Each row was made from one small tree. Brackets hold a mark, then the marks that hang from it, in alphabetical order. Every link used is in the known rows. Write each row's tree.
In the rows, zero is written as 128.
Known rows
{roza {sidi {devolet {vipofa digod letu}} mudul}}: [112  78 123 170  99 126 201 127  53 149 135 148 156  97 138 121 149 148
 173 158  82 130  76 168 132 151 157 133  91 130 109 159 118 164 184  78
 139 155 146  95 139 108 109 103  76  89 159 150 190  94 142 145 140  98
 114 167  89 138 107 122 144 131 113 114]
{roza {sidi devolet mudul}}: [126 114 122 173 115 134 183 125  90 146 145 136 155 107 126 128 185 146
 178 111  73 113  87 167  97 143 145 131 100 124  91 154 124 162 169  79
 142 137 120  86 131 100 100 116  94  78 166 154 148  97 137 185 126 113
 106 179  89 119 118 124 132 120 115 129]
{digod {vipofa {letu sidi} {mudul feso fozag}}}: [102 131  73 154 139 154 158 101  73 147 124 145 141 218 150  91 215 156
  96 139  62  98 114 163 132 172 194 150 105 114 148 110 127 134 152 118
 112 159 157 124 169 116 109 138  93 129 175  92 190 146 122 152 139 114
 123 212  77  97  75 113 164 120 113 150]
{mudul feso fozag {sidi roza}}: [114 160  95 150 126 142 177 100 100 155 144 129 157 175 149  99 213 135
 124 145  50 132 108 152  98 161 181 157 121 115 127 120 115 144 181 105
 143 153 106 127 160 122 120 130  97 123 167 104 141 134 130 151 151 130
 118 175  65  97  74 119 161 120 109 141]
{digod {vipofa {letu {sidi devolet roza}}}}: [110  97  86 159 151 118 174 108  80 146  97 139 157 132 127 109 181 145
 126 121  73  99 104 163 130 149 183 128 106 137 145 129 112 163 203 141
 121 170 140 113 145 111 100 137  87  96 166 131 190 129 118 175 110  95
 101 177  96 126 119 105 118 121 123 126]
{zupe {vipofa banasu letu {mudul feso fozag}}}: [101 137  73 160 109 167 163 123  83 146 150 146 127 252 158  70 218 181
 124 149  65 121 114 165  82 160 174 150 112 123 118 115 120 144 127 109
 127 168 162 152 153 116 114 158  91 160 170  93 151 141 135 147 146 122
 123 187  78  72  81 113 186 124 117 164]
{vipofa banasu digod}: [116 122  85 161 103 133 173 134  89 155 109 140 156 151 136 126 157 141
 141 139  73 122  92 165  99 161 162 138 101 111 131 139 113 150 142  92
 130 149 124 115 128 104 117 161 113 120 130 132 168  97 117 165 124 114
 115 156  82 118  98 125 144 107 128 153]
{sidi {devolet {vipofa letu}} roza}: [111  94  88 156 117 127 198 118  87 149 133 130 157 139 132 102 135 151
 148 155  79 128  87 163 124 161 159 137 106 129 122 145 102 166 194 112
 114 170 126 126 137 114 118 128  78 105 160 135 170 120 128 150 130 114
 101 144 111 132 139 105 131 138 116 122]
{mudul feso sidi}: [119 151 103 152 129 154 178 127  99 158 136 136 152 120 136 115 236 137
 127 131  57 125 105 156 114 181 174 135 103 108 123 130 104 141 157  99
 139 147 109 117 154  97 118 140 103 114 148 123 146  92 132 150 144 125
 112 165  89 101  80 120 145 125 122 135]
{temosif {vipofa digod mudul}}: [117 132 111 160 103 161 142 133  64 164  87 150 146 182 135 121 156 143
 136 127  85 113 100 157 113 153 181 123  90 107 142 128 104 141 171  82
  87 151 148 125 137  94 125 136 108 100 152 121 179  96 127 153 151 126
 116 174  96  91  90 119 164 121 124 138]
{roza {sidi devolet {mudul feso fozag}}}: [119 134 105 176 106 125 190 103  88 146 172 131 151 156 139 116 184 156
 158 135  60 127  96 164 100 154 156 145 106 123  87 137 143 156 164  85
 156 141 124  91 149 112 104 111  93  93 174 149 141 121 132 183 140 126
 114 201  71 111  77 131 163 122 106 132]
{vipofa zupe}: [116 119  87 154 104 142 161 145 105 155 129 147 158 130 134 121 178 141
 134 123  64 106  93 159 111 152 147 122 110 108 115 153 114 154 143  85
 108 147 126 137 126 103 109 144 107  94 166 111 157  94 124 160 151 121
 107 161 109 102  91 119 149 120 124 137]
{vipofa mudul}: [122 135 101 153 116 165 151 128  95 153 117 140 146 177 134 105 169 143
 143 111  73  98  94 162  96 153 158 134 107 111 129 146 110 143 147  78
 108 140 123 126 138  97 120 142 110 117 157 121 162 111 140 160 138 127
 112 166 101  82 119 113 151 119 123 146]
{letu sidi vipofa}: [113 132  79 154 156 151 175 128  97 142  99 145 155 146 117 142 217 131
 140 101  73 106  91 154  90 163 150 136  87 111 137 123  91 135 167 109
 139 145 136  85 139 107  96 123 139  69 146 105 154 113 129 159 139 105
 112 174  98  92 121 119 133 115 125 123]
{roza sidi}: [124 118 104 162 133 171 169 137  84 146 137 135 161 119 134 124 177 145
 153 127  72 112  82 169 110 151 147 143 102 110 107 154 118 144 146  65
 130 142 107 115 132  95 111 142 107  99 148 114 147  98 134 164 137 113
 112 166  97 107 117 114 144 108 117 153]
{digod vipofa}: [120 130  88 160 135 140 161 134  90 150 125 135 161 116 127 121 182 137
 131 126  68  91  99 176 126 169 166 123  97 104 126 140 117 149 134 101
 101 151 116 108 139  90 121 147  94  73 151 128 160 104 112 174 132 102
 113 164 105 128 109 119 140 121 121 150]
{mudul {sidi {devolet vipofa}}}: [116 113 122 161 131 117 198 134  95 158 128 129 156  84 134 110 197 145
 173 146  83 122  94 166 109 170 151 145  85 104 115 132  98 150 190 108
 157 151 107  92 128 109 117 117  84  82 139 150 159  81 140 154 141 113
  98 140 107 136 133 110 153 136 123 124]
{mudul feso fozag {sidi devolet roza}}: [115 149 104 160 126 114 184  93  96 158 143 127 155 164 147 101 203 148
 132 143  55 135 106 149  95 157 178 154 118 125 116 119 116 158 200 115
 159 158 103 119 153 127 112 129  95 115 164 136 146 125 127 170 142 128
 106 175  70 105  76 116 159 125 114 131]
{letu sidi {vipofa banasu digod}}: [108 123  74 163 134 129 183 123  86 149  81 149 157 168 122 142 199 138
 134 121  79 116  93 152  86 160 161 138  90 111 144 115  94 140 172 110
 159 154 147  86 127 116 101 133 146  94 130 110 173  98 126 160 134 101
 111 171  68 102 104 127 134 100 128 142]
{vipofa banasu digod {mudul sidi}}: [114 134 127 158  98 145 161 131  78 164  86 148 141 172 147 104 216 137
 142 137  76 116 102 154  76 152 178 152 115 109 142 131 101 146 164  91
 157 145 129 119 128 106 119 147 102 133 141 123 184  81 148 153 136 126
 111 163  61  97  93 115 146 107 127 163]
{vipofa banasu digod {mudul feso sidi} zupe}: [106 135 114 161  82 135 160 122  73 170 105 154 140 199 147  93 234 148
 118 148  62 126 110 141  86 149 187 137 129 106 127 129 107 155 169  83
 156 152 148 153 129 109 119 145 114 147 164 106 193  58 136 151 144 138
 110 171  63  89  38 125 151 103 124 158]
{temosif {vipofa letu zupe}}: [103 110  86 150  96 160 147 157  82 154 106 146 154 134 136 119 179 163
 117 134  75 118 106 159 138 153 170 109  96 114 124 138 108 153 147 109
  87 164 156 160 142 104 109 146  87  71 177  90 169  83 123 139 163 121
 110 177 112 103  89 112 153 135 127 125]
{temosif {vipofa banasu letu}}: [102 120  79 154 104 163 159 150  86 149  98 127 147 146 130 115 189 170
 124 140  83 122 117 171 120 166 172 131  89 115 126 125 100 148 146 121
 103 167 147 134 140 103 119 161  89  82 148 104 155  88 121 155 129 114
 110 177  90 112 121 113 149 125 126 151]
{devolet {sidi roza}}: [125 112  78 154 132 156 170 127 127 147 116 139 154 129 129 122 188 136
 132 129  73 105  91 160 116 154 155 138 114 127 111 141  95 161 181  88
 112 144  97 108 143 102 119 154 102 130 163 127 151 121 138 166 126 127
 112 159  88 109 159 110 135 113 115 125]
{feso {mudul fozag}}: [112 131  89 157 106 146 157 133 107 153 145 129 163 191 150 119 158 143
 115 138  53 106  94 178  99 156 150 168  95 106 122 139 134 145 133  98
 114 142 123  90 150 105 110 154  97  99 158 101 139 137 134 149 168 120
 124 181  88 105 104 124 182 129 109 113]
{fozag {mudul feso sidi}}: [118 168 103 160 105 164 184 130 112 153 126 126 155 104 134 118 235 142
 113 103  54 118 114 160 117 170 186 148 111 112 116 124 103 148 167 102
 138 156  97 124 151  93 122 139 111 143 157 103 147 103 135 139 151 141
 113 165  77 111  76 122 149 119 123 126]
{temosif {vipofa digod letu zupe}}: [103  97  95 152  88 147 145 153  59 162  91 162 158 135 144 127 157 156
 112 141  76 123  99 152 147 148 183 107  98 117 138 142 108 154 156  99
  84 167 161 157 141 107 111 144  88  85 171 102 188  77 115 132 167 118
 118 174 103 107  68 118 160 128 127 119]
{zupe {vipofa digod mudul}}: [120 124 114 162 123 164 151 136  71 158 117 168 141 176 146 108 188 138
 151 114  76 110  83 161  91 148 169 121 100 117 135 137 104 145 153  77
 101 154 144 125 135  97 116 146 110 144 153 120 166 121 133 143 156 109
 119 151 107  73  96 117 165 118 125 136]
{devolet {sidi mudul}}: [125 119  88 158 115 150 175 140 134 144 121 142 146 104 123 130 205 136
 147 105  74  96  93 169 114 162 143 129  93 124  99 151  99 159 156  87
 110 129 115  76 149  94 111 137  88 105 167 141 149 113 140 169 131 121
 124 174  82 112 151 123 140 124 119 111]
{roza {sidi {mudul feso fozag}}}: [118 143  96 164 110 154 182 114  89 143 169 134 153 168 141 118 195 146
 144 128  57 124 100 168 103 157 156 150 105 115  91 139 137 146 137  69
 139 138 124  99 157 107 109 115 101 101 173 116 136 129 130 165 151 121
 127 201  66 100  71 132 166 117 103 143]

Which tree is each row?
[119  99 101 167 115 107 194 124  80 161 128 142 162 106 135 123 126 140
 166 154  84 130  78 167 124 162 154 131  87 109 125 137 110 155 177  94
 125 155 119  98 126 107 119 125  98  99 133 166 178  98 124 162 135 110
 104 139 116 139 113 120 157 128 121 117] => {sidi {devolet {vipofa digod}}}
[101 103  70 155 142 138 171 134  83 143  94 136 152 143 130 115 219 156
 120 130  78  91 112 175 126 167 176 145  93 116 141 122 109 145 149 135
 122 159 147 111 142 104 105 154  93  95 149 104 180 108 117 167 106  87
 110 183  82 129 121 109 132 111 126 158] => {digod {vipofa banasu {letu sidi}}}
[115 145 107 170 110 123 213 105 107 154 133 113 158 123 130 104 202 143
 138 131  65 137 113 157 119 159 179 154 114 121 103 114  96 163 218 109
 148 175  95 130 131 107 127 121 104 144 162 128 156 105 137 144 147 136
  99 146  89 141  94 115 139 127 113 114] => {fozag {mudul feso {sidi {devolet vipofa} roza}}}
[113 147 136 154 110 152 161 125  57 160  88 158 153 165 138 119 217 131
 129 129  72 113  87 143  76 152 182 129 109 108 153 133  89 139 191  90
 160 148 139 105 139 109 115 112 118  86 144 114 183  78 150 139 166 127
 110 166  76  84  92 121 148 120 127 138] => {letu {vipofa digod {mudul sidi}}}
[115 119  93 165 147 111 187  95  77 151  86 153 160 161 119 145 168 129
 143 116  74 124  83 140  90 144 168 125 104 133 148 122  95 156 232 114
 149 160 134  91 129 126  97 116 135  95 146 137 182 119 122 168 135 108
 101 167  82 106 108 121 123 112 125 109] => {letu {sidi devolet roza} {vipofa digod}}
[126 137  88 165 110 120 192  97 111 151 140 131 147 160 117 112 176 137
 145 116  57 127 106 153  96 159 166 120 117 139 105 141 113 172 187 109
 117 153 124 100 145 102 118 118 105 106 176 163 148 126 120 180 123 129
 113 177  88 106  86 129 118 128 113 113] => {sidi devolet {mudul feso} roza}
[113 131 118 160 114 115 168 111  96 160 134 124 159 173 152 107 183 140
 127 143  53 118 101 164  78 140 164 178 113 124 121 133 123 160 211 120
 147 156 106  92 148 120 104 140  82  97 166 124 148 128 145 156 160 121
 104 178  68 112 104 114 163 133 111 102] => {feso {mudul fozag {sidi devolet roza}}}
[101  93  77 148 123 160 147 149  84 152  90 152 150 138 132 126 204 159
 121 113  80 113 111 155 136 153 169 117  87 115 133 124  99 148 171 117
  96 158 164 145 146 109  96 139  95  84 174  78 180  89 123 139 150 107
 107 188 106  96  89 109 148 120 129 116] => {temosif {vipofa {letu sidi} zupe}}
[114  95  60 163 123 137 195 140 126 147 114 124 151 116 127 108 191 153
 158 160  90 110  95 174 119 171 135 157  86 102 100 127  90 150 159  94
 134 145 114  94 125 105 124 151  99 126 142 129 156  91 143 163 119 123
 113 149  90 137 174 115 155 115 114 144] => {devolet sidi {vipofa banasu}}
[101 122  92 158 106 114 169 120  87 149 104 169 159 176 136 143 202 127
 134 111  65 109  92 144  89 136 161 130  99 119 135 125 114 146 171 101
 147 147 167  90 142 132  86  91 124  69 172 104 176 133 123 152 175 102
 124 202  60  90  62 140 157 113 120 110] => {letu {sidi {mudul fozag}} {vipofa digod zupe}}
[123 152 104 150 131 154 177 111  99 156 126 130 153 146 134 107 235 130
 123 129  53 129 108 148 106 166 183 138 119 120 122 129 100 149 185 100
 135 154 106 128 152 103 123 138 111 130 157 114 148 109 131 147 138 128
 110 163  82  98  82 115 132 121 117 134] => {mudul feso {sidi roza}}
[111 123 131 158 113 139 143 137  72 160  98 151 152 148 142  92 239 137
 131 124  66  85 109 157 107 141 183 128 118 101 131 136 107 152 167  97
 130 154 137 142 128  99 116 131  87  84 179 105 189  67 137 160 159 123
 101 169  91 101  79 111 142 117 125 157] => {digod {vipofa {mudul sidi} zupe}}
[110 120  97 165 112 120 177 115  94 153 143 134 146 186 147  90 137 156
 173 144  83 111  91 168  95 151 144 153  95 102 117 122 122 145 171  92
 133 150 121 104 128 123 117 121  87 101 160 140 170 128 141 166 148 131
 104 163 104 115 127 111 182 133 113 140] => {sidi {devolet {vipofa {mudul fozag}}}}
[107 117  89 157 108 175 157 147  83 145 116 150 129 207 144  86 213 171
 142 123  79 103 106 168  73 153 161 134 106 122 123 134  98 150 127 102
 114 166 156 145 133 104 112 164  96 143 161  98 163 114 140 147 130 111
 114 163  94  72 127 103 152 119 126 161] => {zupe {vipofa banasu letu mudul}}
[123 106 108 176 116 128 213 115  90 147 163 128 150 121 122 115 181 149
 177 139  73 133  95 167 120 169 146 137  92 114  80 139 124 157 181  78
 141 146 128  87 136  97 118 101 100  86 164 155 150  89 133 170 135 116
 108 174 100 132 101 128 140 127 105 122] => {roza {sidi {devolet vipofa} {mudul feso}}}
[118 142  90 152 100 137 171 111 115 144 143 131 157 179 137 112 165 126
 142 113  61 109  98 166  85 142 157 151 114 130 114 143 121 154 163  95
 111 150 120 100 152 116 110 115  91 101 178 121 140 163 124 165 148 112
 125 182  66 101 107 127 146 122 109 130] => {sidi {mudul fozag} roza}
[118 147  89 169 103 105 187 105 111 152 162 132 149 166 137 116 176 150
 145 122  59 121 106 165  99 166 158 137 100 123 104 130 136 156 154 108
 125 143 128  89 157 113 110 116  88  88 171 161 142 140 119 182 141 131
 113 191  75 112  75 134 163 135 112 116] => {sidi devolet {mudul feso fozag}}
[115 140 139 163 112 122 168  99  60 161  82 155 151 182 133 115 190 133
 143 132  71 123  89 132  58 135 183 132 125 129 147 129  89 159 241 102
 169 164 130 110 131 125 112 110 117  93 158 135 193  86 147 156 152 134
  95 160  69  91  96 114 130 120 124 132] => {letu {vipofa digod {mudul {sidi devolet roza}}}}
[112 106 109 174 123 135 183 113  71 148 151 132 152 177 150  94 151 165
 185 162  84 117  81 169  95 140 142 166  99 102 102 130 131 144 183  67
 158 148 117 111 123 120 112 114  92  99 160 123 171 111 151 168 146 130
 103 172  94 118 130 111 180 118 104 154] => {roza {sidi {devolet {vipofa {mudul fozag}}}}}
[119  96 104 174 137 132 201 129  79 148 150 129 163 104 130 117 155 155
 186 150  86 126  79 170 116 154 136 146  89 105  95 143 117 151 177  72
 149 149 106 102 120 105 112 124  97  87 146 137 158  84 140 166 133 108
  98 151 115 135 135 112 151 120 111 140] => {roza {sidi {devolet vipofa}}}
[111 135  91 163 102 158 144 143  92 154  88 126 138 200 126 104 186 161
 137 122  91 108 120 164  92 153 165 136  94 103 120 117  99 144 157  99
 103 151 141 128 123  96 127 151 109  97 155 110 165  86 131 173 131 130
 104 180  89  92 121 115 154 114 124 169] => {temosif {vipofa banasu mudul}}
[ 95 123  87 158  76 151 144 131  58 157  89 146 140 226 157 101 153 173
 114 160  85 122 114 161 104 147 189 147 100 117 144 115 115 141 153 107
 116 163 164 140 146 120 120 148  85 107 158 103 191 114 129 148 147 122
 122 195  66  97  88 115 181 121 121 160] => {temosif {vipofa banasu digod letu {mudul fozag}}}
[ 94  66  74 154 111 121 188 141  75 153  97 158 151 148 142 110 192 151
 132 154  82 123  91 159 128 153 165 144  93 110 139 128 102 150 163 103
 130 162 168 132 126 116 102 138 101 134 151  89 203  99 128 131 138  93
 113 160  91 122  91 117 144 108 123 132] => {devolet {vipofa banasu digod {letu sidi} zupe}}
[116 113 100 177 108 117 213 105  88 145 179 125 155 160 139 107 168 150
 173 150  72 135  92 170 113 162 149 154  88 113  80 129 137 152 170  81
 149 146 124  92 146 116 113  92  91  94 166 147 147 119 132 171 150 115
 117 187  83 128  87 130 172 129  97 129] => {roza {sidi {devolet vipofa} {mudul feso fozag}}}
[110 124  89 155 132 152 156 128  90 149  88 160 144 204 123 120 215 140
 137  93  71  92  98 141  82 138 156 124 106 107 135 125  95 142 185  89
 137 149 159 127 124 115  98 117 139  85 175  84 181  91 143 152 163 124
 105 183  95  68 102 119 137 109 124 132] => {letu sidi {vipofa mudul zupe}}
[106 132  77 160 105 150 165 117  72 150 116 134 140 209 135  83 197 165
 100 149  65 102 119 167 117 171 192 136 118 113 131 127 118 151 132 113
 110 165 152 140 146  97 130 161  96 124 170 108 189  96 124 165 122 127
 117 189  82 109  88 115 138 119 117 175] => {digod {vipofa banasu letu {mudul feso}}}
[107 130 129 153  98 161 131 151  78 165  82 147 143 158 140 101 237 150
 142 116  76 107 116 147 104 142 177 125 102 100 124 128  96 144 177  90
 122 151 144 152 128 102 117 128  96  82 177  93 175  55 144 148 168 137
 105 177  94  83  88 110 159 120 125 142] => {temosif {vipofa {mudul sidi} zupe}}
[101  99  95 157  69 142 150 138  67 159  92 163 141 204 150  97 159 163
 111 147  72 109  97 151  96 134 177 129 128 120 140 153 113 158 146  88
 121 161 164 162 127 113 112 155  96 139 167 101 207  85 135 143 143 134
 110 169  78  92  75 115 142 111 127 155] => {vipofa banasu digod letu mudul zupe}
[107  75 103 184  96 100 199 132  63 156 130 145 162 123 139 111 154 161
 175 171  86 135  81 161 112 134 149 142 103 105  97 140 121 165 186  69
 162 160 136 130  96 113 108 131 105 108 148 135 184  53 127 172 136 113
  96 151  96 140  92 123 150 103 117 150] => {roza {sidi {devolet {vipofa banasu digod zupe}}}}
[105 107  88 153 107 138 153 144  77 150 121 147 162 124 138 108 180 153
 108 135  62  94  99 169 144 154 176 115 110 112 129 154 120 160 130 111
  98 162 145 149 142  99 111 146  79  75 177 103 184  96 108 155 151 105
 109 170 107 125  87 113 140 129 126 143] => {digod {vipofa letu zupe}}
